What can hang from each mark
L: A B D M
A: L R
B: R
V: L
R: A B
D: L
M: L

In the rows, 128 means zero.
Known rows, with every way that one mark hangs from another
{D L}: [135 107 108 129 128 141 113 107 125 112 138 119 124 118 147 136 141 129
 121]
{D {L A}}: [150 139 118  95 119 133 133 120 144  95 152  98 107 163 116 144 141 115
 106]
{A L {R B}}: [105  99 157 129 113 148  94  82 155 100  80 140 176 138 143 149 136 108
 109]
{B {R {A L}}}: [106 122 142 139 102 127 132 101 144 171 111 150 160 143 160  35 156 156
  92]
{D {L {A {R B}}}}: [133 144 128  91 129 165 105  88 171  78 139 122 140 149 138 201 115  68
 105]
{V {L A}}: [158 103 114  64 110 165 124 116 150 106  88 104 103 183  90 115 146 161
 148]
{M {L {B {R A}} D}}: [150 123  74 166 162 133 168 136 161 175 140 161  71 110 176  38 101 119
 123]
{R {A L} B}: [ 90 104 160 132  89 130 111  91 133 127  82 154 177 131 143 102 167 146
  92]
{A {L B M}}: [123 111 138 171 126  91 130 134  82 130 122 117 137 105 118 125 128 156
 147]
{D {L B}}: [148 105  90 152 129 127 130 100 120  99 145 134  84 105 165 134  95 117
 143]
{D {L {B R}}}: [153 127  95 137 145 148 141  84 129 123 174 151  90 109 156  91  84 108
 138]
{A {L B}}: [134  91 125 157 104 102 138 106 124 101 102 131 103 137 139  92 115 144
 134]
{V {L A {B R} M}}: [166 140 112  85 150 161 143 120 112 143 146 119 104 141  77 103 102 152
 180]
{A {L B D M} R}: [111 136 148 175 110  75 116 191 102 134 111 131 137  97 139 155 127 115
 138]
{M {L {A {R B}} D}}: [149 135 116  99 163 158 132 137 196 100 116 115 106 162 109 164 128  69
 104]
{B {R {A {L M}}}}: [ 97 142 158 153 126 118 122 128 105 198 129 134 195 112 139  67 170 170
 104]
{L {B R}}: [136  94 102 140 154 146 151  61 135 129 144 154 100 123 151  70  82 149
 145]
{D {L {A R} M}}: [137 162 121 125 152 130 104 143 133 124 155  85 152 127 142 208 128 101
 121]
{R {A {L D M}} B}: [ 66 141 198 136  85  99 109 178  84 158 106 154 200  96  97 133 202 146
  97]
{V L}: [143  70 107  96 121 172 104 105 130 124  75 125 121 141 121 106 147 174
 162]

Rows
[151 161 101 147 150 116 122 136 127 110 164  99 115 112 160 206  82  89
 144]
{D {L {A R} B M}}
[112 131 162 162 100  68 135 196  73 131 126 130 126 102  92 125 152 142
 137]
{A {L B D M}}
[121 149 132 140 132  92 137 172 123 120 137 117 111 126 131 184 105 115
 142]
{L {A R} B D M}
[118 152 167 146 115  88 147 176  82 154 156 146 132 107  83  81 143 133
 133]
{A {L {B R} D M}}
[151 155 110 133 142 108 141 138  98 108 181  99 102 117 112 176 108 116
 144]
{D {L A B M}}
[ 94 151 175  97 134 130 109 152 127 116 128 122 172 130  85 210 149 108
 114]
{L {A {R B}} D M}
[142 110  93 136 137 122 139  88 174  91 112 117  87 159 177 153  66 115
 139]
{L {A R} B}
[163 132  93 120 161 135 139 163 197 120 117  95  83 172 136 139 128  89
 107]
{M {L {A R} D}}
[123 164 143 103 154 156  96 115 130 105 158 107 177 118 117 232 129  81
 117]
{D {L {A {R B}} M}}
[113 133 140 145 151 114 146 149  85 159 165 152 122  90 104 101 117 148
 148]
{L {B R} D M}
[ 78 120 174 147 112 123 103 119  92 153 102 140 211  98 123 135 180 159
 104]
{R {A {L M}} B}
[ 85 162 178 144  98  95 127 188  95 200 133 148 182 111 114  67 193 156
  93]
{B {R {A {L D M}}}}
[ 80 140 174 157  83  75 116 204  86 175 104 132 177 106 124 108 203 165
  98]
{R {A {L D M}}}
[127 165 147 112 141 104 167 162 103 141 180 131 106 135  74 112 118 133
 135]
{L A {B R} D M}
[150 137 130  90 108 119 139 197  93 120 121 116  89 136  63 142 137 147
 175]
{V {L A B D M}}
[115 112 137  95 139 161 113  67 177  86 106 124 150 165 131 180 112 107
 112]
{L {A {R B}}}
[144  97  83 123 120 172 133  86 141 165  99 172 101 116 179  45  96 164
 164]
{V {L {B {R A}}}}
[160 116  93 109 189 182 126  77 206  97 112 101 117 166 134 166 105  82
 113]
{M {L {A {R B}}}}
[172 100  94  85 111 149 143 111 143  92  98 118  66 169 109 113 100 148
 172]
{V {L A B}}
[133 134  86 157 127 140 140  88 137 153 161 168 105  97 205  74  88 119
 124]
{D {L {B {R A}}}}
